Every row comes from one small tree of marks. The marks that hang from a mark follow it in brackets, in the order of their numbers. Every link used is in the known rows. Which tree was each row made from?
Known rows
J350(J33 J208 J329 J483(J919) J899): [ 0.33 -1.23  1.51 -0.44 -1.30 -1.30  0.85 -1.27  0.58  1.08  1.24  2.25
  0.87 -0.64 -0.68  1.01 -0.31 -1.13 -0.46 -0.48 -1.18 -0.44  1.19 -1.19
 -0.90 -3.53 -0.25  1.54 -0.64  1.58  2.19  0.24  0.77  0.29  2.28]
J329(J350(J919(J483 J899))): [-0.17  1.79 -0.85  0.50  0.05  1.59  1.47  1.11  0.54 -1.27  1.21 -1.31
  1.18 -0.12  1.11 -1.32  0.98 -0.06  1.14  0.76  1.23 -0.30  0.86  0.99
  0.05  1.62  0.70 -2.54 -0.48  1.21 -1.39  0.60 -0.85 -0.60 -0.22]
J350(J329(J899) J483(J919(J33))): [ 0.02 -0.62 -0.75 -1.22 -1.61 -2.56 -2.14  0.33 -1.11  1.64 -0.83  1.18
 -0.58  0.68 -0.37 -0.62  0.63  0.76 -0.69  0.22 -0.41 -1.42  0.07 -0.56
  0.39 -2.52  0.10  0.71  0.37 -0.11  2.08  2.83  1.36  1.91 -3.02]
J483(J919): [-0.37  0.34 -1.37  1.08  0.90  1.50 -0.62  0.45 -0.63  0.86 -0.70  1.17
 -1.03  1.07 -0.75  0.61 -0.86 -0.85 -0.45  0.56 -0.49 -0.70  1.95 -0.86
  1.47  1.39 -0.07 -0.09 -0.26  0.26  0.77 -0.28  0.66 -0.29 -0.84]
J919(J350(J208)): [-0.31 -0.99  0.29  1.11  1.23  3.82  0.19  0.51  0.51  0.39  0.10 -0.90
 -0.88  0.27 -0.86  1.29 -0.89 -0.98  0.05 -0.65 -0.39  0.08 -0.60 -0.26
  0.63  3.02  0.11 -0.17 -0.26  1.48 -0.39 -4.77 -0.66 -1.00  0.66]
J899(J483(J919(J33 J350(J329)))): [ 0.31 -0.31 -0.55 -0.93 -0.26 -1.14  0.31  0.29 -2.02  1.71 -1.05  0.57
 -1.46 -0.09 -2.24 -0.36 -1.03  0.29 -0.05  0.06  1.31 -1.22 -0.22 -0.01
 -0.12 -0.55  0.26  0.43 -0.53 -1.59  1.37  1.47  0.84  0.85 -2.76]
J483(J899 J919(J350(J33 J208 J329))): [ 0.57 -1.45 -0.31  0.63 -0.39 -3.39 -0.32 -0.51  0.07  1.41  0.46  1.45
 -0.35  1.09 -0.81  0.90 -0.28 -1.95 -0.02 -0.17  0.40 -0.70  1.40 -0.98
 -2.15 -0.36  0.25  3.12 -0.19 -0.90  1.59 -3.50  2.07  2.34  3.50]
J919(J350(J33) J483(J899)): [ 1.04 -1.47 -0.06  0.13  0.59 -1.30 -0.38  0.46  1.30  0.12  0.28  0.16
 -0.24  0.15 -0.43 -0.06 -0.22 -0.34  0.89 -0.97  0.93 -0.24 -0.08  0.26
 -0.74 -0.20  0.39  0.93 -0.10 -0.93 -0.34 -0.82 -0.31  1.25  1.40]
J329(J350 J899): [-0.54 -0.22 -1.65  0.32 -0.25  2.08 -1.74  0.21 -0.30  0.42 -0.44 -1.49
  0.38  1.35  2.61 -0.39  2.79  0.79 -0.08  0.78 -0.47 -1.08 -0.61 -0.02
  1.00  0.63  0.61 -1.50  0.94  0.07 -2.16 -2.23 -0.89  0.00 -0.77]
J919(J483): [ 0.01  0.00 -0.19  0.06  1.60  3.41 -0.24  0.84  1.02 -0.07  0.10  0.10
 -0.65 -0.85 -0.65  0.20 -0.87  0.13  0.44 -0.81 -0.14 -0.15 -0.13 -0.40
  1.48  1.12 -0.09 -0.98 -0.35  1.82 -0.89  1.45 -0.99 -1.19 -1.64]
J919(J33(J329) J350(J208) J899(J483)): [-0.18  0.92  0.98 -0.18  0.88  0.04  1.39  0.71 -0.82 -1.59  0.04 -1.78
 -1.00 -0.45 -1.34 -0.61 -1.58  0.66  0.31 -1.57  0.79  1.64 -1.90  1.53
 -0.64  2.66 -0.42 -1.01 -0.03  0.09 -1.39 -0.33  1.42 -0.60 -1.36]
J350(J33 J483(J919)): [ 0.08 -0.45 -0.02  0.05 -0.41  0.06  0.08 -0.11 -0.19  0.38 -0.42  2.01
 -0.02  0.97 -0.39  0.70 -0.92 -0.74 -0.52  0.11 -0.85 -0.56  1.56 -0.97
  0.40  0.21 -0.08  0.87 -0.30 -0.02  1.40  1.11  0.41 -0.19 -1.12]
J899(J483(J919(J33 J350))): [-0.11  0.50 -0.96 -0.02  0.14 -0.86  0.20  0.80 -2.18  1.11 -1.82  0.43
 -1.61  0.38 -2.10 -0.13 -1.01  0.37 -0.32 -0.20  1.16 -1.02  0.26  0.45
  0.88  1.46  0.32 -0.94 -0.48 -1.41  1.01  1.52  1.03  0.68 -3.00]
J350(J899): [ 0.22 -0.77  0.29  0.66  0.46  2.77 -0.01 -0.08  0.36  0.18  0.55  0.31
 -0.39 -0.14 -0.21  0.11 -0.22 -0.34 -0.08  0.00 -0.92 -0.24 -0.39 -0.29
  1.97 -1.96 -0.39 -1.24 -0.01  0.37 -0.22 -1.44 -1.82 -1.67  1.13]
J483(J899 J919(J33(J329) J350)): [ 0.26  0.16 -1.43  0.93  0.79 -4.22 -0.97  1.03 -0.36  0.08 -1.65 -0.07
 -1.72  1.50 -0.30 -0.05 -0.52 -0.59 -0.76  0.73  0.99  1.35  1.45  0.46
  0.35 -0.38  0.40  2.43  0.59 -2.52  0.97 -0.93  2.27  1.80  0.01]
J33(J329): [-0.38 -0.05  0.01  0.35  2.13  3.27 -0.26  0.11  0.67 -1.09 -0.27 -0.67
 -0.51  0.14  0.64  0.73 -1.14  0.12 -0.19  0.56 -0.99  1.90 -0.41 -0.37
  1.24  0.97 -0.64  0.83  0.44  0.11 -1.32 -1.25 -1.34 -2.13 -1.05]
J329(J899): [-0.39 -0.47 -0.58  0.39  0.28  2.14 -2.52  0.12 -0.03  0.53 -0.39  0.02
 -0.30  0.90  0.60 -0.12  0.67  0.69 -0.14  0.23 -1.26 -0.92 -0.80 -0.39
  1.24  0.84 -0.18 -1.27  0.69  0.31 -0.65 -1.32 -0.90 -0.14 -0.76]
J899(J483): [-0.05  0.08  0.40 -0.01  1.14  3.38  0.17  0.01 -1.03  0.29 -0.08  0.44
 -0.61 -0.39 -0.84  0.09 -1.29  1.04  0.39 -0.59 -0.66 -0.84 -0.53 -0.47
  1.66  1.51 -0.54 -1.33 -0.29  1.09 -1.12  1.00 -1.45 -1.46 -3.80]
J33(J329(J350 J899)): [-0.86  0.23 -1.34  0.17  0.66  1.60 -1.74  0.03  0.44 -0.87 -0.59 -2.28
  0.70  0.93  3.48 -0.04  2.64  1.10 -0.35  1.31 -0.58  1.06 -0.44  0.35
  0.59  0.36  0.34 -0.32  1.23 -0.11 -2.57 -2.17 -0.63 -0.65 -1.00]
J329(J350(J208 J483(J919) J899)): [-0.72 -0.05 -0.47  1.05 -0.89  0.41  1.23 -0.04 -0.05  0.65  0.64  0.43
  0.66  0.51  1.29  0.96  1.69 -0.63 -0.73 -0.18 -0.39 -0.72  2.71 -0.34
  1.46 -1.90  0.73 -0.67 -0.62  3.62  0.39 -1.15  1.16  0.13 -0.45]
J350(J33(J329) J483 J899 J919): [ 0.31 -0.25  2.40 -0.33 -0.59  0.28  0.97 -1.59  1.87 -1.80  0.66  0.59
  2.32 -1.26  1.33  0.89 -0.50  0.17 -0.41  1.49 -1.34  2.28  0.03 -0.34
 -0.01 -2.88 -0.86  1.00  0.01 -0.67  1.33  0.92 -3.34 -2.20  1.70]

Write each row's tree
[-0.11  1.04 -0.14  0.40 -0.29  1.86  1.26  0.09  1.60 -0.43  0.69 -0.74
  1.78 -1.46  1.83 -0.03  1.91  0.12  0.30  0.96  0.64 -0.36  0.80  0.41
  0.79 -1.74  0.82 -1.67 -0.42  1.28 -0.46  1.05 -2.57 -1.26  1.31]  J329(J350(J899 J919(J483)))
[ 0.47 -0.67 -0.31  0.49 -0.75 -3.31 -0.71 -0.25 -0.24  0.54  0.00  2.71
 -0.13  1.65 -0.06  0.22 -0.36 -0.53 -0.44  0.09 -0.48 -0.85  2.59 -1.09
  0.44 -1.36  0.01  2.17 -0.06 -0.12  1.57  1.06  1.25  1.74 -0.83]  J350(J33 J483(J899 J919))
[-0.19  0.79 -0.07  0.48 -0.99  1.86  1.71  0.55 -0.21 -1.23  1.33 -0.83
  1.28  1.21  1.42 -0.99  0.87 -0.05  0.60  1.16  0.40 -0.33  0.91  0.58
  1.02  0.51  0.51 -2.04 -0.32  1.59 -0.56 -1.00 -1.42 -1.11 -2.53]  J329(J350(J483 J919(J899)))
[-0.05 -0.04 -0.03 -0.66 -0.27 -1.06  0.78  0.26 -1.74  1.67 -0.78  0.51
 -1.29 -0.70 -2.30  0.43 -1.05 -0.40 -0.20 -0.79  0.88 -1.11 -0.30 -0.24
 -0.78  1.11  0.13  0.81 -0.81  0.10  1.32  0.65  1.66  1.14 -1.59]  J899(J483(J919(J33 J350(J208 J329))))
[ 0.23  1.52  0.34 -0.11  0.75 -2.72 -0.25  0.58  1.46 -1.37 -0.56 -0.13
  0.00 -1.80  0.81 -0.37 -0.41  0.10 -0.02  0.20  0.68  1.89  0.08  0.00
  0.11 -0.19 -0.25  2.10  0.32 -0.85  0.32  4.22 -0.58  0.46 -0.16]  J350(J919(J33(J329) J483(J899)))
[-0.19  0.75  0.82 -1.29 -1.06 -0.54 -1.03 -0.02  1.07  0.58 -0.09 -0.29
  0.85 -2.70  0.07 -0.16  0.76  0.27  0.41 -0.58 -0.14 -0.71 -1.92 -0.38
 -1.51  0.72 -0.27  0.55 -0.03  0.92  1.06  3.38 -0.38  1.30  1.25]  J350(J208 J329(J899) J919(J33 J483))
[ 0.28  0.62  0.17  0.68  0.57 -0.82 -0.40  0.38  1.33 -0.27  0.48  0.97
  0.45 -0.87  0.04 -0.12 -0.33 -0.13  0.58  0.27  0.36 -0.41  1.64 -0.48
  0.89  0.23 -0.10  0.44 -0.18  1.28  0.54  1.85 -1.29  0.74 -0.56]  J350(J919(J483(J899)))
[ 0.11  0.07 -0.66  0.13 -0.55 -1.54  0.61  0.97 -1.13  0.84  0.34 -0.16
 -1.68  0.99 -2.46 -0.81 -1.03 -1.63  0.19 -0.67  1.18 -0.62 -0.16  0.52
 -1.40  0.99  0.41 -0.07 -0.36 -0.57  1.36 -2.18  3.14  1.48  1.78]  J483(J919(J33 J350(J208 J329) J899))
[-0.39  0.06 -0.44 -1.01 -1.23  0.89 -0.90 -0.81 -1.15  0.21 -0.64 -1.01
  1.43  0.46  2.33 -0.67  2.56  1.79  0.20  0.04 -0.32 -1.63 -1.56  0.09
 -0.65  0.90  0.30 -1.39  0.72 -1.17 -2.57  0.87 -1.21  0.19 -0.85]  J329(J350(J33) J899(J483))
[ 0.55 -1.89  0.81 -1.44 -0.85 -0.28 -1.42 -1.06 -0.68  0.98 -0.03 -0.18
  0.75  0.11 -0.44 -0.22  0.45  1.68  0.73  0.25 -0.02 -1.35 -2.23  0.22
 -1.60 -0.95 -0.28 -0.25  0.30 -1.77 -0.31 -0.83 -1.48  0.61 -0.66]  J919(J350(J33 J329(J899(J483))))
[-0.58  0.28 -0.01  0.68  0.94  2.58  1.06 -0.60  1.31 -1.02  0.72 -1.60
  0.84 -0.46  2.65  0.97  1.54 -0.35 -0.52  0.02 -0.77  1.84 -0.20  0.02
  0.65 -0.88  0.26  0.11  0.47  1.78 -2.33 -2.90 -0.67 -1.86  2.38]  J33(J329(J350(J208 J899)))
[-0.56  0.96 -0.23 -0.47 -0.02 -2.54 -1.95 -1.19 -0.72 -0.44 -1.29  0.83
  0.84  0.38  0.74  0.33  0.33  1.61 -0.49  0.86 -0.85  0.48  1.13 -0.06
 -0.79  0.50 -0.62  0.22  0.54 -1.36  0.02  2.88  1.10  0.61 -0.98]  J350(J33(J329(J899(J483(J919)))))
[-0.21  1.34 -0.69 -0.01  0.02 -2.00  0.27  1.12 -0.92 -1.35 -0.34  0.17
 -1.21  1.25 -0.85 -1.00 -1.41  0.01 -0.56  0.05  0.32  1.62  1.12  0.70
  0.87 -0.36 -0.22 -0.05  0.14 -0.07  0.90  2.51  2.52  0.23 -2.90]  J350(J483(J919(J33(J329) J899)))
[ 0.27 -0.76  1.45  0.29 -0.26  2.26  0.58 -1.00  1.18 -0.08  0.82  0.77
  0.42 -0.84  0.07  0.84 -0.21 -1.19 -0.30 -1.24 -1.39  0.03 -1.37 -0.75
 -0.47 -0.23 -0.57  0.17  0.11 -0.05 -0.27 -1.62 -1.08 -1.31  5.18]  J350(J33 J208 J899)
[-0.87  0.48 -0.59  0.56  1.29  3.68  0.78  0.04  0.90 -1.05  0.04 -2.03
  0.24 -0.14  2.62  1.15  1.04 -0.42 -0.45 -0.04 -0.66  1.80 -0.47 -0.42
  0.26  2.51  0.30  1.17  0.39  1.65 -2.76 -2.87 -0.21 -2.05  0.26]  J33(J329(J350(J208)))
[-0.09  1.08 -0.38 -0.17 -0.64 -1.54  0.40 -0.13 -1.91  1.00 -0.94  1.62
 -1.05 -0.58 -1.44 -0.58 -0.40  0.50 -0.63 -0.41  0.12 -1.23  0.49  0.06
  1.53 -1.91 -0.21 -1.46 -0.37 -0.90  1.27  4.26  0.77  0.24 -1.06]  J350(J899(J483(J919(J33))))
[ 0.18 -0.81  1.69  0.15  0.40  0.64  1.32 -0.06  1.15 -2.03  1.18 -1.30
  0.50  0.80 -0.28  0.47 -1.38 -0.30  0.42 -0.84 -0.43  2.58 -0.70  0.88
 -1.30  1.53 -0.33  0.32 -0.06  0.96 -0.71 -3.34  0.45 -1.02  0.70]  J919(J350(J33(J329) J208 J483) J899)
[-0.61  1.26 -1.11 -0.42 -0.98 -2.32 -1.97  0.27 -2.33  1.28 -1.93  1.00
 -0.75  0.32 -0.70 -0.86  0.38  1.48 -0.66 -0.16 -0.01 -1.93  0.21 -0.03
  0.82  0.79 -0.17 -1.34  0.25 -1.01  0.80  4.30  1.60  1.87 -2.94]  J329(J899(J483(J919(J33))))
[ 0.52 -1.56  0.61  0.26 -0.79 -1.19  0.58 -1.14  0.63  1.28  0.73  0.97
  0.17 -0.01 -1.40  1.08 -0.14 -1.79 -0.14  0.05 -0.08 -0.38  0.73 -0.43
 -1.90 -2.13  0.19  1.18 -0.53 -0.67  2.04 -3.29  0.75  0.51  5.50]  J483(J919(J350(J33 J208 J329 J899)))
[-0.73  1.10 -0.03  0.13  0.95 -1.25  0.69  0.29 -1.05 -0.11 -1.74 -0.33
 -1.03 -0.49 -1.19  0.99 -1.30  0.16 -0.73 -0.63  0.54  1.39  0.38  0.34
 -0.09  2.74 -0.20  0.93 -0.28  0.03  0.43  0.93  2.10  0.10 -1.69]  J899(J483(J919(J33(J329) J350(J208))))
[-1.02  1.20 -0.86  0.29  0.58 -1.86 -2.15 -0.47 -1.15 -0.20 -1.20  0.48
  0.09  0.36  0.28  0.54  0.22  1.91 -0.50  1.04 -0.70  0.30  1.99  0.07
  0.86  0.50 -0.58 -0.79  0.39  0.67  0.08  2.43  1.29  0.72 -3.84]  J33(J329(J899(J483(J919))))
[-0.02  0.33 -0.68 -0.39  0.02  1.16  0.79  0.24  0.33 -0.92 -0.57 -2.12
 -0.06 -0.34  2.50 -0.61  1.80  0.10 -0.77  0.26  0.21  1.55 -1.82  0.48
  0.83 -2.37  0.43  0.21  1.00 -1.90 -1.93 -0.14 -1.08 -1.69  1.60]  J919(J33(J329(J350(J899))))
[ 0.18  0.54  0.80 -0.06  0.13  0.61  1.45  0.95 -1.66 -0.30  0.21 -0.99
 -1.30  0.03 -2.12 -1.05 -1.45  0.27  0.52 -2.18  1.00 -0.42 -2.06  1.22
 -0.07  3.11 -0.19 -2.38 -0.45  0.35 -0.90 -0.60  1.24  0.08 -1.28]  J919(J33 J350(J208) J899(J483))
[ 0.49  0.87  0.48 -0.80 -0.96  0.49  0.79  0.58 -0.59 -0.28  0.78 -0.13
 -0.39 -0.28 -1.00 -1.85 -1.06 -0.74  0.60  0.64  0.52 -0.36 -2.06  0.03
 -0.67 -0.02 -0.40 -0.31  0.03 -1.99  0.85  0.97 -1.21 -0.51  0.96]  J350(J329 J919(J33 J899))
[-0.06  0.19 -0.12  0.04 -0.17  2.49  1.18 -0.44 -0.86  0.29  0.55 -0.58
  0.78 -0.42  1.25 -0.33  1.49  1.22  0.22  0.03  0.09 -1.09 -0.26  0.26
  1.75 -2.03  0.27 -2.35 -0.03  1.02 -1.94  0.10 -1.77 -1.39 -1.84]  J329(J350(J899(J483)))
[ 0.19  0.32  0.37 -0.08 -0.69 -1.10  0.41 -1.14 -0.91  0.63 -0.25  2.15
  0.38 -0.30 -0.87  0.15 -0.30  0.25 -0.21  0.02 -0.30 -1.13  1.39 -0.37
  0.21 -1.79 -0.41 -1.01 -0.51 -0.96  0.85  2.42  0.01 -0.20  1.03]  J350(J33 J899(J483(J919)))
[ 0.63 -2.62  1.93  0.02 -0.13  1.81  1.04 -0.48  1.04  0.84  1.97  0.03
  0.23 -0.53 -1.26  1.11 -0.45 -0.35  0.21 -0.71 -0.58  0.07 -0.51 -0.36
  0.61 -3.49 -0.03  0.12 -0.61  3.20  1.16 -3.81 -1.28 -0.74 -0.26]  J919(J350(J208 J329 J483 J899))
[ 0.86  0.52  1.10 -1.07 -0.46  0.15  1.12 -0.32  1.28 -0.99  1.75  0.25
  1.25 -1.19 -0.78 -1.12 -0.95 -0.47  1.54  0.49  0.68 -0.11 -0.82  0.09
 -2.18 -0.22 -0.37 -0.45 -0.55 -0.83  0.48  2.26 -1.28 -0.50  2.54]  J350(J33 J329 J919(J483 J899))
[-0.56 -0.08  0.76 -0.18  0.36  0.60 -1.72 -1.11  1.33 -1.13 -0.41 -0.58
  0.88 -0.15  1.77  0.91  0.65  0.34 -0.49 -0.42 -1.89  1.45 -1.68 -0.60
 -1.61  2.19 -0.70  1.33  1.01 -0.27 -1.34 -1.35  0.04 -0.52  3.15]  J350(J33(J329(J899)) J208)
[ 0.88 -0.83 -0.47 -0.03  0.59 -1.70 -0.43  1.47  0.45  0.56 -0.64 -0.48
 -1.74 -0.19 -1.03 -0.78 -0.35  0.01  0.37 -1.29  1.59 -0.39 -0.72  0.65
  0.58 -0.19  0.58  0.55  0.14 -0.81 -0.18  0.96  0.46  1.61 -0.62]  J919(J33 J350 J483(J899))
[-0.10  1.02 -1.46  0.69  0.74 -2.09  0.13  1.31 -0.84 -0.95 -0.95 -1.07
 -1.79  1.85 -1.23 -0.88 -1.29 -0.64 -0.25  0.61  1.30  1.78  0.62  1.68
 -0.10  0.98  0.27 -0.56  0.21 -2.54  0.52 -1.22  2.60  0.46  0.48]  J483(J919(J33(J329) J350 J899))
[ 1.00 -0.39  1.75 -1.23 -0.91  0.40  0.81 -1.29  2.07  0.01  1.28  0.97
  1.95 -2.59 -0.28 -0.07 -0.05 -0.47  0.77  0.77 -0.04 -0.05 -0.73 -0.43
 -1.50 -3.42 -0.29  0.46 -0.56 -0.86  1.46  2.46 -3.09 -0.94  4.07]  J350(J33 J329 J899 J919(J483))
[ 0.05 -0.57 -0.47  0.39  0.63 -0.37  0.08  0.34  0.47 -1.06  0.52 -0.81
  0.45  1.13  3.18  0.06  1.34  0.75 -0.28  0.62 -0.05  1.29  1.16 -0.28
  1.58 -1.85  0.33  1.82  0.76  1.71 -1.91 -1.17 -0.37 -0.23 -3.77]  J33(J329(J350(J483(J899))))
[ 0.41 -0.72  0.84  0.32  1.47 -1.72  0.10 -0.14  2.51 -1.17  0.40 -0.78
  0.26 -0.88  0.60  1.17 -0.50 -0.51  0.38 -1.32  0.34  2.26  0.19  0.15
 -1.78  0.99  0.03  2.66  0.09  0.63 -0.85 -1.39  0.69  0.80  2.64]  J919(J350(J33(J329) J208) J483(J899))
[ 0.28  1.38  0.96 -0.90 -0.59  0.01  1.36  0.67  0.73 -0.56  1.29 -0.28
  0.33 -2.18 -1.37 -1.19 -1.08 -0.86  0.92 -1.07  0.75 -0.09 -1.57  0.36
 -1.67  1.21 -0.28 -0.35 -0.65  1.06  0.68  3.07  0.28  0.23  1.72]  J350(J208 J329 J919(J33 J483 J899))
[-0.14 -1.50 -1.45  0.42 -0.23 -1.44 -2.42  0.04 -0.56  1.79 -0.50  0.13
 -0.72  1.65 -0.94  0.25  0.70  0.25  0.06  1.62  0.09 -1.29  1.19  0.05
 -0.13 -1.16  0.48 -0.19  0.20 -0.43  1.58 -2.94  0.96  1.76 -0.53]  J483(J919(J350(J329(J899))))
[ 0.24 -0.66 -0.06  0.33 -0.47 -1.41  0.78 -0.01 -0.27  0.42  1.12  0.39
 -0.41  1.33 -1.88 -0.09 -1.04 -1.82  0.63 -0.21  0.53 -0.32  0.58  0.14
 -2.62  1.12  0.19  0.32 -0.63 -0.77  1.02 -3.66  2.46  1.03  3.88]  J483(J919(J350(J33 J208 J329) J899))
[-0.47  1.03  0.12 -0.73 -1.93  0.28 -0.45 -1.24 -0.65 -0.17 -0.56 -0.56
  2.58 -0.12  2.74 -0.47  2.73  1.48  0.21  1.40 -0.18 -1.51 -0.94 -0.06
 -1.17  1.48  0.18 -1.17  0.42 -1.64 -1.12  1.33 -2.49 -0.08 -0.10]  J329(J350(J33 J919) J899(J483))
